Every row comes from one small tree of marks. The marks that hang from a mark follow it in brackets, in the order of their numbers. Every link used is in the known rows. Which tree was each row made from?
Known rows
Z_474{Z_911{Z_866{Z_536} Z_912{Z_813}}}: [0.79,-0.14,0.78,-3.66,0.84,-1.36,1.60,0.22,-0.37,1.93,2.57,-1.90,1.03,3.00,-2.61,-1.43,3.94,3.09,0.61,-0.57,-1.50,-0.67,-0.92,-0.01,-2.23,2.86,-3.20,-3.22,-0.49,-2.26]
Z_535{Z_197}: [-1.06,0.24,0.71,-1.59,-1.52,1.37,0.80,0.42,0.39,1.94,1.00,-0.98,-1.92,2.87,-1.33,1.19,5.66,1.13,0.66,-1.81,-0.31,-1.33,-1.41,0.75,-3.00,0.60,-2.71,-4.56,-0.91,-1.96]
Z_911{Z_474 Z_535 Z_912}: [2.33,2.30,-0.67,-0.76,-1.88,0.18,2.25,-1.01,0.44,2.01,2.68,-2.00,0.87,2.26,-1.18,-1.96,3.48,2.70,0.66,-0.59,-2.11,-1.29,0.06,-1.54,-2.69,3.40,-1.10,-5.75,-1.16,-0.42]
Z_912{Z_911{Z_535 Z_866{Z_536}}}: [0.61,0.24,1.32,-1.42,-0.41,0.82,0.64,-0.35,0.56,3.20,3.03,-2.51,0.12,4.18,-0.59,-0.41,3.79,2.43,-0.50,-0.74,-1.20,0.26,0.09,0.26,-2.25,2.48,-2.58,-3.98,-2.11,-0.70]
Z_912{Z_813 Z_911{Z_474 Z_535}}: [1.09,2.76,-0.79,-1.83,-0.96,0.03,1.98,-0.63,1.10,1.40,1.93,-1.70,1.10,3.57,0.11,-1.29,3.84,1.99,-0.65,-1.11,-1.75,0.04,-0.91,-2.33,-2.10,4.09,-2.02,-4.02,-2.36,-0.45]
Z_912{Z_813 Z_911{Z_474 Z_535 Z_866{Z_536}}}: [1.31,1.71,0.34,-2.83,-0.40,-0.56,1.01,-0.48,1.16,1.63,2.08,-2.35,1.58,4.22,-0.77,-1.06,3.26,3.04,-0.88,-0.45,-1.80,0.00,0.06,-3.09,-2.38,4.07,-3.05,-3.66,-2.28,-0.83]
Z_912{Z_813 Z_911{Z_535}}: [0.01,1.81,-0.20,-1.13,-0.72,0.39,1.15,-0.41,0.17,2.39,2.19,-1.86,-0.29,3.54,0.15,-0.64,4.32,1.18,-0.60,-1.45,-1.70,0.25,-1.90,-0.52,-1.70,3.40,-1.88,-3.51,-2.41,-0.72]
Z_474{Z_911{Z_535 Z_866{Z_536} Z_912{Z_813}}}: [1.50,0.58,0.22,-2.83,0.41,-0.73,2.16,-0.07,-0.37,2.74,2.51,-2.48,1.29,2.66,-2.37,-1.88,3.62,3.16,0.64,-0.81,-2.13,-0.50,-0.43,-1.17,-1.92,4.05,-2.65,-3.94,-0.65,-1.08]
Z_562{Z_823{Z_911{Z_474 Z_912{Z_813}}}}: [2.30,0.80,-0.30,-3.55,-1.34,-1.53,0.09,0.79,0.78,1.25,3.22,-1.48,-0.49,2.20,-1.58,0.15,3.24,2.47,0.23,0.03,-2.02,-1.12,0.54,-3.17,-2.74,3.63,-1.72,-4.63,-0.47,-2.80]
Z_823{Z_562 Z_911{Z_474 Z_535{Z_197} Z_912}}: [3.78,2.07,-0.18,-1.48,-3.22,0.79,1.15,-3.06,0.56,2.51,2.39,-0.61,0.96,1.95,-1.51,0.58,2.68,2.19,1.44,-0.39,-2.14,-1.32,1.32,-3.44,-1.81,4.86,-0.93,-8.05,0.35,-2.52]
Z_562{Z_823{Z_911{Z_474 Z_912}}}: [2.36,0.13,0.18,-2.76,-1.43,-0.75,0.59,0.83,0.96,1.91,3.88,-1.55,-0.98,2.56,-1.53,0.23,2.85,2.66,0.50,-0.22,-1.48,-1.27,1.10,-1.75,-3.22,2.85,-1.52,-5.77,-0.34,-2.60]
Z_818{Z_911{Z_474 Z_866{Z_536} Z_912{Z_813}}}: [1.25,1.73,0.82,-2.87,-1.04,-1.43,-0.29,-0.42,-0.43,1.28,1.91,-1.38,0.69,2.70,-2.47,-1.56,1.80,3.33,0.45,-0.67,-1.95,-1.37,-0.13,-3.05,-2.87,3.77,-2.62,-4.71,-1.55,-2.66]
Z_474{Z_911{Z_535 Z_866}}: [1.46,-0.08,1.00,-1.51,0.34,1.08,2.77,0.32,0.28,3.45,2.54,-2.69,0.10,3.17,-1.33,-1.43,4.71,2.67,1.11,-1.31,-1.07,-0.36,-1.07,0.79,-1.93,2.33,-2.20,-5.98,-0.33,-0.27]
Z_912{Z_911{Z_535{Z_197} Z_866}}: [0.05,0.87,0.62,-0.37,-1.06,0.24,0.48,-1.92,1.22,3.09,0.81,-1.36,0.93,3.76,-0.39,1.75,3.46,2.15,-0.17,-1.07,-1.04,-0.45,-0.82,-0.76,-3.21,2.57,-1.96,-6.49,-0.80,-1.33]
Z_562{Z_823{Z_911{Z_535{Z_197}}}}: [1.08,-0.67,1.06,-1.82,-1.87,1.26,0.23,0.77,0.51,3.32,2.23,-1.82,-2.98,2.27,-1.33,2.60,4.52,1.36,0.20,-1.92,-0.46,-0.92,0.36,-1.85,-2.54,2.96,-1.79,-6.35,-0.34,-2.08]
Z_912{Z_813}: [-0.70,0.79,0.27,-2.50,-0.66,0.55,0.75,1.01,-0.07,1.70,1.83,-1.61,-1.57,3.08,-1.15,-0.79,5.93,0.77,0.30,-1.33,-1.22,-0.64,-2.19,0.64,-2.16,1.61,-2.52,-2.56,-1.62,-1.37]
Z_912{Z_911{Z_474 Z_535{Z_197}}}: [0.72,2.11,-0.26,-1.10,-2.05,0.76,2.04,-1.29,1.83,1.72,1.19,-1.05,0.36,3.05,-0.30,0.72,3.56,2.43,-0.74,-1.27,-0.76,-0.50,-0.18,-2.51,-2.69,3.63,-2.03,-6.18,-1.54,-0.92]
Z_562{Z_823{Z_911{Z_474 Z_866}}}: [2.39,-1.27,1.24,-3.28,-0.54,-0.12,-0.30,1.25,1.23,2.44,2.99,-2.22,-0.90,3.55,-1.61,1.01,3.66,3.13,0.74,0.06,-1.18,-1.37,1.16,-1.75,-3.23,1.76,-2.29,-6.21,-0.08,-2.02]
Z_823{Z_911}: [0.85,-0.26,0.99,-2.60,-0.99,1.75,0.49,0.52,0.30,3.09,3.31,-1.87,-2.80,3.14,-0.55,-0.74,5.35,1.11,1.46,-1.05,-0.61,-1.04,-0.98,1.18,-2.19,1.67,-1.93,-4.26,-1.15,-2.13]
Z_197{Z_535}: [-0.30,0.45,0.86,-1.39,-1.24,1.07,1.29,0.30,0.68,2.31,2.95,-1.74,-1.27,2.89,-0.23,-1.99,5.16,0.95,0.99,-2.31,-0.83,-0.31,-1.07,1.77,-2.77,0.11,-3.22,-3.22,-1.75,-1.71]
Z_474{Z_911{Z_866{Z_536} Z_912}}: [0.91,-0.76,1.37,-2.97,0.68,-0.25,2.05,0.41,-0.09,2.62,3.28,-1.99,0.46,3.07,-2.31,-1.55,3.79,3.45,0.65,-0.50,-0.92,-0.73,-0.19,0.96,-2.67,1.85,-3.08,-4.13,-0.51,-2.23]
Z_823{Z_911{Z_535{Z_197} Z_866}}: [1.66,0.11,1.05,-1.91,-1.27,1.13,-0.01,-1.92,0.47,3.73,1.18,-1.84,-0.86,3.07,-1.03,1.18,4.53,1.71,1.59,-0.87,-1.06,-1.38,-0.15,-1.49,-2.84,3.11,-1.51,-6.92,0.25,-1.62]
Z_562{Z_823{Z_911}}: [0.87,-1.38,1.33,-2.52,-0.66,1.10,-0.17,2.13,0.38,3.02,3.76,-2.19,-3.45,2.94,-1.10,1.26,5.10,1.28,0.41,-1.10,-0.46,-0.58,-0.11,0.44,-2.46,1.56,-2.18,-4.42,-0.51,-2.44]
Z_536{Z_866}: [-0.27,-0.20,1.30,-2.01,-0.53,2.17,1.49,0.55,-0.38,2.09,2.95,-1.60,-2.90,3.13,-0.17,1.05,4.88,0.72,0.67,-1.09,-1.03,0.39,-0.64,0.58,-2.78,-0.08,-2.88,-3.90,-1.14,-1.57]

Write each row's tree
[0.85,0.73,0.47,-1.87,-0.37,-0.33,0.78,-0.80,1.66,1.82,2.31,-1.46,1.58,4.43,-0.22,-0.53,3.54,3.20,-0.09,-0.12,-1.05,-0.82,-0.56,-0.59,-3.43,1.44,-2.48,-5.58,-1.42,-1.24]
Z_912{Z_911{Z_474 Z_866}}
[-0.17,0.63,1.51,-1.53,-0.89,0.82,0.82,-1.13,1.25,2.60,1.28,-1.68,0.14,3.73,-1.05,1.67,3.78,2.36,-0.70,-1.23,-0.75,-0.15,0.26,-1.00,-3.06,2.64,-2.77,-5.08,-1.43,-1.63]
Z_912{Z_911{Z_535{Z_197} Z_866{Z_536}}}
[1.16,1.15,-0.14,-1.21,-1.11,0.44,3.32,-1.00,0.32,2.93,1.77,-1.38,0.32,1.77,-1.78,0.09,3.73,2.31,0.76,-1.77,-0.79,-1.05,-0.81,-0.75,-2.17,3.58,-1.79,-6.14,-0.17,-1.41]
Z_474{Z_911{Z_535{Z_197} Z_912}}
[0.24,-1.55,2.01,-3.48,1.14,1.07,2.00,1.67,0.28,2.56,2.95,-2.51,-1.01,3.70,-2.07,-1.30,5.02,2.83,0.57,-1.18,-0.20,-0.32,-0.68,1.22,-2.45,1.18,-3.78,-3.78,-0.81,-1.62]
Z_474{Z_911{Z_866{Z_536}}}
[1.49,1.32,1.42,-1.76,-2.11,1.04,0.45,-0.62,0.39,2.30,0.67,-1.78,-1.07,2.32,-2.14,0.36,2.44,3.08,0.25,-1.86,-0.59,-1.24,0.51,-3.26,-2.79,3.95,-2.79,-6.89,-1.54,-1.68]
Z_818{Z_911{Z_474 Z_535{Z_197} Z_866{Z_536}}}
[1.53,0.96,0.75,-2.24,-0.64,0.15,1.35,-0.62,1.44,2.18,2.74,-2.40,1.21,4.30,-0.65,-1.07,3.05,3.36,-0.65,-0.27,-1.23,0.04,0.93,-1.97,-2.67,3.20,-2.92,-4.79,-2.05,-0.59]
Z_912{Z_911{Z_474 Z_535 Z_866{Z_536}}}
[-0.75,1.91,-0.33,-1.34,-1.35,0.20,1.10,-1.24,0.89,1.82,0.49,-0.85,-0.20,2.97,-0.29,1.37,4.46,0.98,-0.49,-1.66,-1.09,-0.39,-1.65,-1.79,-2.27,3.87,-2.19,-4.33,-1.59,-1.44]
Z_912{Z_813 Z_911{Z_535{Z_197}}}
[1.89,1.21,0.34,-1.55,-0.82,0.63,1.48,-0.64,0.96,2.30,1.76,-2.51,1.13,3.36,-1.19,-1.18,4.15,2.88,0.92,-0.65,-1.76,-1.05,-0.11,-1.44,-2.94,2.16,-1.71,-6.42,-1.05,0.14]
Z_911{Z_474 Z_535 Z_866}
[2.65,1.98,0.73,-1.17,-1.83,-0.17,0.76,-0.96,-0.07,2.79,2.48,-2.18,0.74,2.35,-2.10,-1.83,1.28,3.85,0.49,-0.83,-1.79,-0.93,0.86,-2.56,-2.99,4.29,-2.01,-6.40,-1.62,-1.23]
Z_818{Z_911{Z_474 Z_535 Z_866{Z_536} Z_912}}
[3.28,0.87,0.88,-0.77,-2.49,0.21,-0.29,-3.57,0.24,3.94,2.03,-0.90,1.55,2.30,-1.72,1.49,3.00,1.70,2.16,-0.12,-2.38,-1.25,0.81,-1.62,-2.40,3.64,-0.92,-8.06,1.11,-2.55]
Z_823{Z_562 Z_911{Z_535{Z_197} Z_866 Z_912}}
[1.62,2.70,-0.74,-1.89,-1.77,-1.66,0.88,-2.44,0.95,1.45,-0.26,-1.08,2.60,2.36,-1.94,0.40,3.15,2.74,0.58,-0.25,-2.46,-1.77,-0.01,-4.29,-3.34,4.15,-1.32,-6.73,-0.13,-1.38]
Z_911{Z_474 Z_535{Z_197} Z_866 Z_912{Z_813}}
[0.54,0.43,1.65,-1.29,-1.00,-0.24,-0.42,0.13,-0.72,3.05,2.89,-1.48,-0.59,2.57,-2.19,-0.70,2.52,2.78,0.76,-1.25,-1.18,-1.24,-0.58,0.71,-3.34,2.09,-2.35,-4.97,-1.30,-2.55]
Z_818{Z_911{Z_866{Z_536} Z_912}}
[1.72,1.56,0.25,-1.13,-0.77,-0.03,1.46,-1.14,1.36,2.57,2.15,-2.17,2.06,4.03,-0.24,-0.80,3.06,3.09,-0.21,-0.50,-1.51,-0.21,-0.30,-1.54,-2.77,2.77,-1.83,-6.49,-1.58,-0.29]
Z_912{Z_911{Z_474 Z_535 Z_866}}
[1.67,1.26,0.13,-1.88,-1.04,-1.12,0.99,-1.18,0.93,1.54,2.27,-1.49,1.92,3.37,-1.66,-1.33,3.26,3.22,0.87,0.40,-1.94,-1.68,-0.17,-0.92,-3.85,1.61,-1.78,-6.07,-0.28,-1.14]
Z_911{Z_474 Z_866 Z_912}
[0.69,2.30,-0.19,-1.97,-0.97,-0.92,0.73,-2.24,1.75,1.51,-0.11,-1.20,2.49,3.69,-0.33,0.86,3.31,2.72,-0.43,-0.73,-1.70,-0.91,-0.54,-4.16,-3.04,4.00,-2.28,-6.12,-1.19,-1.19]
Z_912{Z_813 Z_911{Z_474 Z_535{Z_197} Z_866}}
[1.21,1.16,-0.24,-1.98,-0.07,-1.28,2.05,-1.63,0.18,2.60,0.36,-1.30,2.24,2.27,-2.02,0.25,3.49,2.62,0.81,-1.16,-1.96,-1.31,-1.28,-2.30,-2.52,4.39,-1.61,-6.26,0.50,-1.48]
Z_474{Z_911{Z_535{Z_197} Z_866 Z_912{Z_813}}}
[0.33,2.72,-0.92,-2.12,-1.75,-0.05,1.51,-1.49,1.38,1.02,0.31,-0.83,0.69,2.89,-0.29,0.86,3.76,2.03,-0.85,-1.39,-1.32,-0.68,-0.99,-3.62,-2.53,4.42,-2.26,-4.97,-1.75,-1.23]
Z_912{Z_813 Z_911{Z_474 Z_535{Z_197}}}
[1.46,-1.38,2.12,-2.75,-1.10,0.89,-0.59,0.89,0.65,3.42,2.17,-2.38,-2.45,2.83,-2.19,2.66,4.01,2.46,0.45,-1.02,-0.57,-0.62,1.69,-2.38,-2.65,2.93,-2.69,-5.78,-0.12,-2.36]
Z_562{Z_823{Z_911{Z_535{Z_197} Z_866{Z_536}}}}
[-0.73,0.70,0.32,-2.17,0.04,-0.90,0.23,-0.52,0.74,2.01,1.57,-1.32,1.03,4.06,-0.34,0.00,4.38,1.66,-0.18,-0.58,-1.54,-0.27,-1.99,0.14,-2.96,1.91,-2.28,-3.63,-1.52,-1.73]
Z_912{Z_813 Z_911{Z_866}}
[0.42,0.74,-0.39,-2.73,0.28,-0.69,2.56,0.41,-0.31,2.03,2.70,-1.40,0.54,2.33,-1.55,-1.43,4.42,1.88,0.60,-1.20,-1.48,-0.88,-2.20,0.27,-2.05,2.88,-2.00,-3.44,-0.75,-1.92]
Z_474{Z_911{Z_912{Z_813}}}
[2.39,2.51,-0.96,-2.01,-0.93,-1.43,1.10,-1.61,0.42,1.59,1.40,-2.04,3.02,2.71,-1.32,-1.74,3.19,2.99,0.73,-0.03,-3.00,-1.42,-0.37,-3.18,-2.89,3.71,-1.22,-5.83,-0.72,-0.46]
Z_911{Z_474 Z_535 Z_866 Z_912{Z_813}}
[1.37,1.58,0.22,-3.60,-0.56,-1.56,0.35,-0.42,0.56,0.83,1.95,-1.75,1.55,3.36,-2.25,-1.75,3.61,3.27,0.35,0.32,-2.34,-1.55,0.06,-2.41,-3.02,2.95,-2.77,-3.49,-1.26,-2.02]
Z_911{Z_474 Z_866{Z_536} Z_912{Z_813}}
[3.84,0.31,1.36,-3.30,-1.72,-0.07,-0.04,-1.73,0.28,2.38,3.88,-1.49,1.34,3.38,-2.10,-0.98,2.86,3.25,1.63,0.95,-2.32,-1.17,1.80,-1.51,-2.35,3.00,-2.38,-5.84,-0.08,-2.95]
Z_823{Z_562 Z_911{Z_474 Z_866{Z_536} Z_912}}
[3.62,0.97,0.98,-2.10,-2.31,1.36,0.22,-2.79,1.38,2.96,1.47,-1.27,0.75,2.90,-1.50,1.19,3.41,2.66,1.76,-0.56,-1.84,-1.37,1.30,-3.32,-1.98,3.96,-1.74,-8.49,0.58,-2.14]
Z_823{Z_562 Z_911{Z_474 Z_535{Z_197} Z_866}}
[0.77,0.36,0.16,-2.55,0.68,-1.51,1.68,-0.29,-0.29,2.53,2.00,-1.52,1.82,2.89,-1.86,-1.26,4.17,2.54,1.03,-0.76,-1.90,-1.18,-1.90,-0.24,-2.60,2.45,-2.14,-4.59,-0.01,-2.00]
Z_474{Z_911{Z_866 Z_912{Z_813}}}
[1.13,1.59,0.50,-2.08,-0.46,-0.81,0.48,-0.92,-0.24,2.49,2.10,-2.35,1.02,3.06,-1.99,-1.21,4.16,2.27,0.49,-0.45,-2.69,-0.53,-0.26,-1.26,-2.56,3.37,-2.16,-3.31,-1.20,-0.89]
Z_911{Z_535 Z_866{Z_536} Z_912{Z_813}}
[1.52,0.70,0.78,-2.90,-0.72,-0.69,1.05,-0.44,0.90,1.31,2.73,-1.91,1.17,3.44,-2.08,-1.77,3.28,3.55,0.66,0.18,-1.68,-1.43,0.80,-1.16,-3.64,1.85,-2.51,-4.49,-0.96,-1.66]
Z_911{Z_474 Z_866{Z_536} Z_912}
[1.15,-1.84,1.80,-2.58,-0.13,0.26,-0.84,1.43,0.62,3.46,3.21,-2.28,-2.18,3.55,-1.53,1.66,4.58,2.08,0.96,-0.58,-1.07,-0.88,0.16,0.22,-3.17,1.08,-2.25,-5.39,0.19,-2.21]
Z_562{Z_823{Z_911{Z_866}}}
[2.43,3.08,-0.42,-0.82,-1.51,-1.45,0.42,-1.86,-0.39,2.67,1.22,-1.60,2.15,2.28,-1.70,-1.63,1.38,3.16,0.88,-0.90,-2.54,-1.45,-0.83,-3.49,-2.62,5.37,-1.17,-6.89,-1.30,-1.07]
Z_818{Z_911{Z_474 Z_535 Z_866 Z_912{Z_813}}}
[2.83,0.43,1.13,-1.11,-1.95,2.76,0.70,-0.99,-0.47,4.00,3.61,-1.89,-1.44,2.76,-0.78,-0.38,4.55,0.76,1.50,-1.17,-1.66,-0.32,-0.08,0.25,-0.96,2.98,-1.35,-5.71,-0.76,-1.59]
Z_823{Z_562 Z_911{Z_535}}
[2.52,0.25,1.53,-1.37,-2.13,1.70,-0.29,-2.48,0.58,3.82,1.45,-1.39,-0.27,3.10,-1.34,1.71,4.26,1.31,2.14,-0.76,-1.64,-1.05,0.29,-1.17,-2.04,2.92,-1.56,-7.76,0.52,-2.34]
Z_823{Z_562 Z_911{Z_535{Z_197} Z_866}}
[1.37,0.56,0.37,-1.25,-0.40,-0.34,2.61,-1.83,0.25,3.38,1.16,-1.30,1.74,2.27,-1.81,0.24,3.56,2.97,1.04,-1.18,-1.36,-1.33,-0.50,-1.12,-2.79,3.13,-1.78,-7.38,0.67,-1.62]
Z_474{Z_911{Z_535{Z_197} Z_866 Z_912}}
[4.27,0.80,1.00,-1.89,-1.66,1.43,0.33,-1.81,0.75,3.35,2.86,-2.13,0.98,3.32,-1.19,-0.63,3.50,2.46,1.81,0.04,-2.23,-0.78,0.92,-2.04,-1.57,3.27,-1.38,-7.73,-0.28,-1.45]
Z_823{Z_562 Z_911{Z_474 Z_535 Z_866}}
[2.05,-0.04,0.99,-1.96,-0.68,1.19,0.16,-1.26,0.13,4.13,2.64,-2.79,-0.85,3.41,-0.66,-0.82,4.54,1.95,1.82,-0.66,-1.37,-1.02,-0.34,-0.17,-2.46,2.80,-1.22,-5.97,-0.46,-0.86]
Z_823{Z_911{Z_535 Z_866}}
[0.91,0.31,1.98,-0.83,-1.29,1.62,-0.01,0.40,-0.81,3.62,2.54,-2.61,-1.96,2.86,-1.85,-0.91,3.12,2.32,0.74,-2.02,-1.07,-0.32,-0.35,-0.09,-2.46,2.78,-2.60,-5.24,-2.01,-0.99]
Z_818{Z_911{Z_535 Z_866{Z_536}}}
[0.62,0.75,1.14,-0.08,-1.39,-0.32,-0.08,-0.86,-0.61,3.37,2.46,-1.19,-0.02,2.62,-1.66,-0.42,2.19,2.46,1.27,-1.21,-1.49,-1.43,-1.41,0.73,-3.61,2.17,-1.36,-6.24,-0.67,-2.23]
Z_818{Z_911{Z_866 Z_912}}
[1.33,2.17,-0.40,-1.73,-0.42,-0.74,0.99,-1.27,1.26,1.92,1.30,-2.04,2.39,4.01,0.00,-1.12,3.35,2.64,-0.18,-0.60,-2.32,-0.40,-0.61,-2.89,-2.47,3.75,-1.91,-5.08,-1.71,-0.38]
Z_912{Z_813 Z_911{Z_474 Z_535 Z_866}}
[0.92,0.08,1.41,-3.67,-0.12,0.66,0.55,0.85,1.15,1.38,2.43,-2.22,-0.19,3.87,-1.80,-1.32,4.60,3.22,0.35,-0.29,-1.00,-1.13,0.51,-0.66,-3.26,0.88,-3.36,-4.18,-1.41,-1.34]
Z_911{Z_474 Z_866{Z_536}}
[1.45,1.30,0.43,-1.57,-1.45,0.58,1.18,-1.40,1.39,2.10,0.22,-1.84,0.93,3.14,-1.47,0.48,4.15,2.80,0.64,-0.99,-1.28,-1.48,0.12,-2.78,-3.28,2.47,-2.02,-7.35,-0.37,-0.69]
Z_911{Z_474 Z_535{Z_197} Z_866}
[5.01,1.62,0.53,-1.38,-2.23,0.15,0.55,-3.13,0.48,3.36,3.28,-1.79,2.40,2.80,-1.50,-1.13,2.26,3.14,2.00,0.44,-3.08,-1.34,1.35,-2.47,-2.20,4.14,-0.74,-8.10,0.36,-1.77]
Z_823{Z_562 Z_911{Z_474 Z_535 Z_866 Z_912}}
[1.52,3.17,-1.15,-1.88,-2.22,-0.81,1.52,-1.61,0.77,1.01,0.30,-1.15,1.26,1.91,-1.65,0.03,3.60,1.98,0.26,-1.16,-2.17,-1.68,-0.50,-4.15,-2.76,4.44,-1.45,-5.51,-0.81,-1.25]
Z_911{Z_474 Z_535{Z_197} Z_912{Z_813}}
[2.68,-0.81,1.60,-2.02,-0.80,-0.25,-0.34,0.14,0.10,3.65,4.15,-2.76,-0.80,2.82,-2.04,0.61,3.03,2.95,0.52,-0.25,-1.88,-0.33,2.05,-1.54,-2.95,3.43,-1.68,-5.15,-0.32,-1.95]
Z_562{Z_823{Z_911{Z_535 Z_866{Z_536} Z_912}}}
[1.28,0.15,1.05,-2.30,-0.21,0.10,2.51,-1.14,0.20,2.97,1.59,-1.87,0.84,2.37,-2.41,0.06,3.27,3.37,0.44,-1.11,-0.85,-0.97,0.49,-1.20,-2.47,3.58,-2.57,-5.87,-0.07,-1.77]
Z_474{Z_911{Z_535{Z_197} Z_866{Z_536} Z_912}}
[3.74,0.26,1.46,-1.73,-1.82,0.73,-0.05,-2.29,-0.29,3.96,3.98,-1.92,0.45,2.93,-1.80,-0.62,3.11,2.29,1.73,0.10,-2.61,-0.38,1.68,-0.53,-1.68,3.77,-1.76,-5.89,-0.08,-2.10]
Z_823{Z_562 Z_911{Z_535 Z_866{Z_536} Z_912}}
[1.96,0.80,1.14,-2.48,-0.44,0.97,1.30,0.34,1.11,1.89,2.35,-2.83,0.14,3.66,-1.72,-1.63,4.23,3.28,0.45,-0.50,-1.49,-0.72,0.99,-1.80,-2.31,2.59,-2.83,-4.88,-1.67,-0.12]
Z_911{Z_474 Z_535 Z_866{Z_536}}
[2.17,-0.54,2.00,-2.07,-1.19,1.27,-0.66,-1.07,0.10,3.73,3.07,-1.48,-0.37,3.58,-1.43,0.33,4.63,1.51,2.22,-0.22,-1.64,-0.87,-0.18,0.80,-1.93,1.59,-2.06,-6.00,0.15,-2.58]
Z_823{Z_562 Z_911{Z_866}}
